Known rows, with every step that occurs
todod/bevo/ginit/milef/biza: -3.94  2.29 -2.86 -1.20 -1.47  0.22 -3.02 -2.23  1.35 -1.06  3.14 -0.85  0.52  1.75  2.72 -0.56  1.65 -4.46 -1.22 -2.86 -1.81 -0.26  1.57
ginit/milef: -2.77  1.59 -2.86 -1.74 -0.68  0.00 -3.59 -3.08  0.93 -2.64 -2.57 -1.21  2.29 -1.03  1.91 -0.49 -1.72 -2.45 -2.51 -1.01 -2.03  0.39 -0.52
kodemum/milef/tavedu/bevo/ginit: -1.85  3.47  1.41 -2.66 -0.39  4.91 -3.61  0.49  2.35 -0.64  1.04 -0.09  1.12  6.53  1.48  1.67 -3.08 -4.86 -3.62 -1.76 -0.14 -0.79 -0.18
milef/tavedu: -1.18  2.71  0.06  1.07  0.15 -0.23 -3.67 -1.18  1.36 -1.76  2.40  0.17  1.65  3.25  2.09 -3.12 -3.65 -2.30 -5.02 -1.94 -0.43 -0.19 -0.34
tavedu/bevo/kodemum/milef/ginit: -1.68  1.58  2.29 -2.33 -0.12  1.54 -6.60 -0.88  0.57 -1.67 -0.11 -0.13  2.13  4.96  1.49 -1.31 -2.15 -6.10 -1.79  0.41  0.83 -0.21  0.76
todod/milef/biza/bevo/ginit: -3.07  2.25  0.13 -0.85 -1.18  1.00 -2.77 -3.89  2.40  0.33  5.45 -0.44  0.58  4.36  2.70 -2.67 -7.21 -4.16 -1.94 -2.75 -0.29 -0.32 -3.72
biza/bevo/ginit/milef: -4.24  2.25 -3.29 -4.42 -1.77  1.40 -2.47 -4.06  1.91 -1.31 -2.03 -1.07  1.44  1.31  1.78 -2.36 -2.10 -4.06 -2.44 -1.18 -2.12  0.66 -1.59
tavedu/milef/biza/bevo: -3.28  1.34 -1.46  3.77 -1.36  0.15 -2.87 -3.34  1.29 -2.00  4.99 -1.52  2.30  1.78  2.44 -3.28  0.28 -1.59 -1.76 -1.58 -0.75  0.22 -0.77
ginit/milef/biza: -2.74  1.12 -3.05 -0.50 -0.90 -0.14 -3.45 -3.35  1.03 -2.21  2.68 -1.36  2.50 -0.97  2.48 -0.74 -1.51 -2.54 -1.79 -1.80 -1.73  0.35 -0.16
milef/todod/bevo: -2.00  2.43  0.70  0.93  0.50 -2.45 -4.75 -2.26  0.47 -1.83 -2.42 -2.05  1.11  1.78  1.37 -3.41  1.11 -2.59 -1.62 -1.67 -0.65 -0.57  0.68
tavedu/bevo: -2.71  2.28 -0.44  0.15 -0.25  2.69 -3.97 -1.33  0.93 -2.10 -0.25 -1.33  3.02  2.07  1.41  3.11 -5.33 -1.90 -0.80 -1.29 -0.77 -0.60 -1.06
kodemum/milef: -1.01  1.45  1.70 -2.08 -0.11 -0.44 -4.50 -3.28  1.32 -1.73  0.05 -1.26  2.10  3.06  1.82 -0.17 -1.04 -3.40 -2.69 -1.18 -0.60 -0.46 -0.66
tavedu/bevo/kodemum/milef: -1.60  1.16  1.30 -2.50  0.01 -0.44 -6.47 -1.26  0.25 -1.97 -0.52 -0.45  3.26  3.55  1.25  2.83 -2.58 -5.96 -0.97 -0.74  0.25 -0.07  0.16
biza/bevo: -2.74  1.81 -0.25 -1.36 -1.16 -1.32 -3.73 -4.41  1.21 -1.40  1.37 -1.12  2.33  1.98  1.74 -3.24 -2.98 -1.92 -2.45 -1.17 -0.91  0.24 -2.05
ginit/milef/todod: -2.48  1.55 -2.60 -1.22  0.15 -0.16 -3.75 -3.43  0.98 -2.86 -6.24 -2.70  2.05 -1.54  1.13 -2.73 -0.87 -2.66 -2.17 -0.86 -1.63  0.36 -0.16
milef/ginit: -2.00  2.22  0.72  0.88 -0.11  1.64 -3.78 -2.54  1.43 -1.77  0.23 -0.76  1.58  3.38  2.16 -4.27 -3.54 -2.67 -3.06 -0.49 -0.48 -0.43 -0.18
ginit/milef/tavedu: -1.91  2.26 -2.64 -1.31 -0.63 -0.05 -3.48 -1.26  1.20 -2.58 -0.01  0.16  1.50  0.24  1.93 -3.07 -1.60 -2.21 -5.06 -1.37 -1.76  0.56 -0.20
tavedu/bevo/kodemum: -2.18  1.38 -0.52  0.26  0.11 -0.06 -5.88 -0.85  0.00 -2.47 -0.76 -0.35  3.26  2.81  1.19  2.43 -5.54 -5.19 -0.65 -1.36  0.04  0.08 -0.04
todod/milef/biza/bevo/kodemum: -2.04  0.98  0.56 -0.17 -0.66 -4.25 -5.50 -4.12  0.51 -0.85  6.32  0.42  1.84  2.58  2.51 -4.24 -6.27 -5.47 -2.00 -2.12  0.69  0.57 -2.75
biza/bevo/kodemum/milef/ginit: -1.45  1.59  2.42 -3.50 -0.90 -2.48 -6.01 -3.83  0.89 -0.96  1.72 -0.03  1.18  4.66  1.78 -7.62 -0.03 -6.33 -3.20  0.36  0.56  0.32 -0.07

Rows
-1.07  1.49  2.29 -2.00 -0.08 -5.34 -7.11 -1.86 -0.13 -1.39  1.11  0.16  1.63  3.68  1.83 -1.58  2.95 -6.71 -1.78 -1.52  0.20 -0.35  1.73 -> todod/bevo/kodemum/milef
-0.40  0.78  1.69 -1.93  0.21 -3.22 -6.45 -2.89  0.25 -1.89 -0.34 -0.19  2.51  3.36  1.50 -1.03 -1.12 -6.75 -2.16 -1.51  0.22  0.01  0.34 -> bevo/kodemum/milef
-2.48  1.35 -2.33 -1.00  0.10 -5.17 -6.29 -2.01 -0.41 -2.71 -4.95 -1.26  1.50 -0.70  1.18 -4.16  2.68 -5.65 -1.32 -1.09 -0.88  0.50  2.21 -> ginit/milef/todod/bevo/kodemum
-1.52  2.21 -0.21  0.82  0.22 -0.11 -5.49  0.93  0.16 -2.34  1.90  1.07  2.67  3.83  1.49 -0.13 -5.22 -4.88 -3.06 -1.73  0.49  0.28  0.52 -> milef/tavedu/bevo/kodemum
-0.80  1.47  2.59 -1.50  0.20 -1.35 -6.22 -2.23  0.55 -1.63 -0.01 -0.04  1.59  4.81  1.95 -4.61 -0.87 -6.83 -3.01 -0.17  0.48 -0.08  0.93 -> bevo/kodemum/milef/ginit
-0.99  0.93  1.75 -3.32 -0.26 -4.54 -6.40 -4.37  0.32 -1.27 -2.42 -1.93  2.13  2.87  0.82 -5.83  0.71 -6.48 -2.18 -0.60  0.37  0.51 -0.48 -> biza/bevo/kodemum/milef/todod
-3.75  2.22 -1.76  3.52 -1.37  2.76 -2.19 -3.19  2.04 -1.08  4.08 -1.31  1.54  4.33  2.38 -2.36 -0.85 -3.71 -1.50 -2.41 -0.78 -0.14 -0.45 -> tavedu/milef/biza/bevo/ginit
-1.72  2.97  2.36 -2.19  0.10 -0.20 -4.54 -2.25  1.56 -0.52 -3.22 -2.15  0.23  5.21  1.35 -2.21  2.90 -5.70 -1.75 -2.04 -0.46 -0.95  1.33 -> kodemum/milef/todod/bevo/ginit
-2.39  1.93 -1.07  5.09  0.99  1.42 -4.03 -1.96  0.96 -3.08 -5.13 -2.57  2.07  1.28  1.31 -2.43 -0.28 -2.23 -1.99 -1.26 -0.62 -0.31  0.44 -> tavedu/milef/todod
-2.12  1.15 -0.45 -0.99 -0.56 -3.98 -5.45 -3.90 -0.04 -1.75  1.09 -0.14  2.68  2.60  1.52 -3.66 -3.60 -5.35 -1.99 -1.50 -0.07  0.74 -0.91 -> biza/bevo/kodemum
-1.43  1.51  0.50  1.73  0.08 -0.29 -3.84 -2.98  1.42 -1.17  5.00 -0.75  1.76  1.99  2.96 -0.88 -7.00 -2.61 -2.18 -2.51 -0.05 -0.54 -2.60 -> todod/milef/biza
-0.15  2.38  2.03 -1.40 -0.20 -0.52 -4.30 -1.51  1.56 -1.44  2.40  0.02  1.53  3.98  1.92 -2.79 -0.59 -3.19 -4.99 -1.58 -0.27 -0.26 -0.16 -> kodemum/milef/tavedu
-2.65  2.22 -0.43  4.71  0.07  3.48 -3.58 -1.53  1.48 -2.81 -1.30 -0.97  1.37  2.97  2.26 -4.23 -0.84 -2.22 -3.03 -0.20 -0.44 -0.10  0.76 -> tavedu/milef/ginit
-3.48  1.15 -3.10 -2.47 -2.07 -1.39 -2.75 -4.84  1.14 -1.70  4.39 -1.45  2.08 -1.05  2.39 -3.55 -0.35 -1.87 -1.73 -1.08 -1.68  0.71 -1.67 -> ginit/milef/biza/bevo
-1.70  1.94  0.82  1.23  0.67 -5.31 -6.56 -1.93 -0.61 -2.33 -2.46 -1.34  1.39  2.43  1.39 -3.94  0.64 -5.85 -1.11 -1.87  0.26 -0.05  2.12 -> milef/todod/bevo/kodemum
-2.66  3.57 -0.35  0.08 -0.38  5.22 -3.04  0.99  1.92 -1.35  1.15  0.12  1.47  5.74  1.62  1.37 -5.97 -3.86 -3.41 -2.25 -0.57 -0.52 -0.18 -> milef/tavedu/bevo/ginit
-1.22  2.11  2.71 -1.88 -0.09  1.52 -4.43 -2.92  1.59 -1.24  0.33 -0.97  1.16  4.24  1.94 -4.17 -0.57 -3.43 -3.47  0.01 -0.25 -0.64 -0.10 -> kodemum/milef/ginit
-2.89  2.45 -0.62  4.97  0.56 -0.78 -4.48 -1.27  0.47 -2.73 -3.60 -2.21  1.20  1.49  1.57 -3.24  3.63 -1.96 -1.56 -1.31 -0.68 -0.23  1.87 -> tavedu/milef/todod/bevo
-3.27  1.73 -3.33 -1.17 -1.12  2.30 -2.51 -3.00  1.62 -1.38  1.51 -1.33  1.74  1.62  2.42  0.30 -2.34 -4.70 -1.48 -2.61 -1.99  0.22  0.22 -> bevo/ginit/milef/biza
-3.97  2.60 -3.24 -2.36 -0.41  4.99 -3.17 -1.27  1.64 -2.06 -7.41 -3.00  1.72  1.00  0.79  1.88 -3.47 -4.28 -0.64 -1.10 -1.75  0.00 -0.30 -> tavedu/bevo/ginit/milef/todod
 0.23  1.60  1.91 -1.24  0.15 -3.13 -6.33 -1.05  0.34 -1.67  2.22  0.89  1.82  4.80  1.58 -3.28 -1.06 -6.60 -4.68 -1.69  0.60  0.24  0.90 -> bevo/kodemum/milef/tavedu
-1.37  0.85  1.33 -1.22 -0.35 -0.67 -6.07 -1.42  0.23 -1.42  4.50 -0.77  3.10  3.66  1.81  2.38 -2.22 -6.17 -0.17 -1.44  0.44 -0.22  0.38 -> tavedu/bevo/kodemum/milef/biza
-2.87  2.74 -3.00 -1.70 -0.89  2.85 -3.55  0.27  1.15 -2.66 -0.14  0.16  2.07  0.25  1.69  0.20 -3.03 -1.51 -3.71 -0.74 -1.47  0.41 -0.35 -> ginit/milef/tavedu/bevo
-1.76  2.38  1.58  0.45  0.28  1.84 -4.27 -2.40  1.63 -1.30  0.35 -0.07  0.48  3.04  2.73 -4.64 -7.17 -2.49 -3.69 -0.59 -0.11 -0.51 -2.44 -> todod/milef/ginit
-2.90  2.25 -2.21 -1.34 -0.24 -2.26 -4.46 -2.41  0.49 -2.53 -4.45 -1.99  1.08 -1.29  1.46 -3.53  3.13 -2.50 -1.93 -1.05 -1.66  0.11  1.05 -> ginit/milef/todod/bevo
-1.36  2.38  0.75  0.38  0.54  0.11 -5.94  1.14  0.63 -1.87  1.96  1.79  1.64  3.62  1.98 -0.50 -8.93 -5.16 -3.64 -1.67  0.88  0.17 -1.85 -> todod/milef/tavedu/bevo/kodemum
-2.51  1.98 -3.05 -1.52 -0.71  0.22 -5.46  0.62  0.09 -2.94 -0.49  0.97  2.40  0.81  1.54 -0.42 -3.25 -4.71 -3.37 -1.06 -0.74  0.99  0.92 -> ginit/milef/tavedu/bevo/kodemum
-3.32  2.10 -0.55 -0.43 -1.55  0.94 -2.38 -4.14  1.89 -0.07  5.55 -1.34  1.54  4.47  2.41 -2.39 -3.42 -4.29 -1.62 -2.59 -0.60 -0.18 -1.63 -> milef/biza/bevo/ginit
